What can hang from each mark
j350: j787 j850 j991
j850: j350 j802
j787: j394 j802
j991: j802
j802: j787 j991
j394: j787 j850 j991

Each row was made from one small tree. Brackets hold a mark, then the marks that hang from it, in the order of their numbers. Every link used is in the known rows. Write each row's tree.
Known rows
{j850 {j802 j991}}: [ -5   3   0  -7  -2   4  -6  -1   1  -4  -1 -12   3   4   7  -2   9  -1
  -4]
{j850 j350 {j802 {j787 j394}}}: [ 10 -13  -2  -6  12  -3  -2   4 -10  14  -3   6  -6   2  16 -11  10  -5
 -14]
{j787 j394 j802}: [ -6 -23  -1   9  -1   3   9  -9  -1  19  -7  17   2  -4  10  -8  -1  -4
  -6]
{j787 {j394 {j850 j350 {j802 j991}}}}: [ 13 -31  10  11  -8 -16 -13  -1 -31  -2  -5  -6  -3   1  17   2  19  -6
  13]
{j394 {j850 j350}}: [ -3 -15   5  -1  -4 -20  15  -7  -6 -18  12 -18   0   8   6   4  14   5
  -6]
{j350 {j787 j802} j850}: [-9  9  9  3  0 -7 -1 -1 11 -7  5 14  1 -7 -3  7  0  7  0]
{j350 j787}: [ -9  16  -4 -13   0   2  15  -1  26 -18   3   6  -2   8  -2   1  -7   3
  -4]
{j350 {j787 j394} {j850 j802} j991}: [ -4  30   6  -1  -6  -5 -22   2   4  -2  -6  13  -4 -14   9   0  -4  -8
   4]
{j802 {j787 {j394 j850 j991}}}: [ 12   1 -11   7   4   1  -1   6   3  24   0 -11   1   1  -6   8 -10 -14
   0]
{j787 {j802 j991}}: [-10 -10   5   9   1   7   2  -7   1   8  -8   6   2   0  -1  -2   3  18
  -4]
{j802 {j787 j394} j991}: [  6   2  -3  11   9  12  -3   1   5  24 -27  10  -8   0  -5   2 -15   7
 -10]
{j394 j787 {j850 j350} {j991 j802}}: [  6  -7   0  -6  -3  -2  16   5 -16 -29  22 -30  12   7 -24   6  -4  -1
  10]
{j394 j991}: [ -9  18  -8 -11  -5   5   8   0  15   6  14 -25  17   5  -6  -1  -8 -11
  -8]
{j991 {j802 {j787 {j394 j850}}}}: [ 10 -14  -7   3  -2   2   3   2  -6  -5 -17   2 -17   1  -6   7  -6  -2
   4]
{j394 j787}: [ -9  10  -9  -5  14   6  32  -7  18 -10  18  -9   8   3 -13  -1 -12   0
 -21]
{j394 j787 {j850 j802} j991}: [  5   5 -11  -7   7  -1  11   5   1  -9  38 -29  15   3  -8   5   3 -21
   2]
{j850 {j802 j787}}: [ -2  10 -11 -16  15   5   4   2  13   4   7  -5  -6   6   7  -7   7  -2
 -21]
{j850 {j350 j991}}: [-15  18   5  -6  -1  -4   8 -10   5  -9   0  -8   2   4   3 -12   3  19
 -19]
{j991 j802}: [-11   2  -4 -16 -11   6  12  -3   5 -24  -5 -12  -2   6  -6  -3  -5   1
  -5]
{j787 {j394 j850}}: [  1 -16  -4   8  -8 -11  11  -8  -1   0  -1  -5  -3  -1   8   6  -1 -13
   1]
{j850 j350 j802}: [ -5  -8   2 -16   0 -10   6  -3  -5 -12  14 -14   4   7  17 -10  19  -3
 -12]

Write each row's tree
[  3   7  -6   5  -2   8  -6  -2  -3  -4 -24   8 -21  -3  -9   1  -8  11
   0]
{j350 {j991 {j802 {j787 {j394 j850}}}}}
[  8 -10  -7  -3 -11  -6  -9   4 -10  10  15 -20   9  -2  11   3   7 -32
  13]
{j787 {j394 {j850 j802} j991}}
[  0 -18   2  21  12   2  16  -7  -5  -4  10   3   2  -1 -15  10   2  16
   2]
{j394 {j787 {j802 j991}} j850}
[ -6  -1   6   6   1   9   0  -2  12  -4 -11  23  -4   3  -5   1  -1  20
   9]
{j350 {j787 {j802 j991}}}
[ -1 -11   7   5 -17  -9  -4  -6 -23 -20 -16  -2 -11  -1   1  -4   3   9
   8]
{j787 {j394 {j850 {j350 {j991 j802}}}}}
[  7 -25   7  23  -5  -2  -7  -1  -5   3 -17  30  -9  -3   2  10   1   8
  26]
{j350 {j787 {j394 j850} {j802 j991}}}
[  3  11  -5  -6  13  11  -9   5   6   8  -7  -4  -7   5   1  -1   4   8
 -13]
{j850 {j802 j787 j991}}
[  8  10 -12 -10   7   0  -7   9   4   8  21 -24   1   6   0   5  10 -12
  -2]
{j394 {j850 {j802 j787}} j991}
[ 11  -1   2 -13  -6  -2 -11  12  -5   2   7   2   9   3  11  -9   2 -19
  15]
{j850 {j350 {j787 {j394 j991}}} j802}
[-11  43   6 -11  -3  -5 -16   1  13 -18   6   1  -3  -7   3   1   2   3
  -3]
{j350 j787 {j850 j802} j991}
[  6   7  -1   1   8  -6 -13   5  -4  20  -4  -2  -4 -11   8   4  -1 -16
 -15]
{j350 {j850 {j802 {j787 j394}}}}
[ -5  -3  10   8   1   1  -2  -6  -1   2 -14  40  -6  -4   7 -15   1  20
   3]
{j850 {j350 {j787 j394 j802} j991}}
[  4 -23  -2  14  -7  -4  -2  -3  -9  23   7  -4   9  -5   3   4   1 -15
  13]
{j787 {j394 j850 j991} j802}
[  6  12 -12  -2   8  12   0   6  12  33  -6  -4   6   0  -7  -1 -19 -12
 -10]
{j802 {j787 {j394 j991}}}
[  4 -19   2   9  10  -7  18  -2 -13   0  32 -13  16   2 -13   2   7   4
   3]
{j394 {j787 j802} {j850 j350} j991}
[  0  10   6  -8  -2  -2 -10   0  -2  -8  -7  21  -6  -1  17 -15   7   2
   3]
{j850 {j350 {j787 j394} j991} j802}
[ 10  -2  -4   3  10  11 -14   6  -3  22 -19   8  -8  -2   7  -2  -2  -3
  -6]
{j850 {j802 {j787 j394} j991}}
[ 11 -12  11  -1  -3  -2 -13   7 -12  -6 -14  17  -3   2  13  -5   7  -1
  15]
{j850 {j350 {j787 j394}} {j802 j991}}
[ -6   8  16  13  -2  -2 -12   0   3  -3  -8  14   0  -8  -9  12  -3  17
   9]
{j350 {j787 {j802 j991}} j850}
[ -8  42   0  -6  11  -1 -18   1   8   6   2  -8  -7  -8   0  -1   3   8
 -24]
{j350 {j850 {j802 j787}} j991}
[  3  -9   5  -9 -18  -8   1   4 -18 -24  11 -33   7   8  -9   4   6  -2
  14]
{j394 {j850 j350} {j991 j802}}
[ -2 -13  -3   6  -5   8  -1  -2  -1  31   0   3  14  -6   3  -7  -7 -12
   2]
{j787 {j394 j991} j802}
[ -6  -7   0  14  15  13  17  -7   3   4   3   9   7  -2 -15  -1  -6  18
  -8]
{j394 {j787 {j802 j991}}}
[  2  14  -5  -6  -7   7   0   7  16   9  -1   4  10   1  -5   0 -20 -17
  11]
{j350 {j787 {j394 j991}}}
[-17  30  11   6   0  -2  -9  -5  14  -6  -2  19  -2 -11  -6   2  -2  21
  -2]
{j350 {j787 j802} j850 j991}
[  3  -3  -7  -6   2  14   5   3   2   3 -23   8 -12   1  -7  -3 -15   0
  -7]
{j991 {j802 {j787 j394}}}
[  0 -23  10   4   1 -16  10  -4  -3 -20  10  15  -6   7   5   3  19  17
  11]
{j394 {j850 {j350 {j787 j802}}}}
[ 10  -2  -3  -4 -20   3  -6  10  -3 -17  -5  -2  -2   1 -11  11 -13 -16
  32]
{j350 {j787 {j394 j850 {j991 j802}}}}
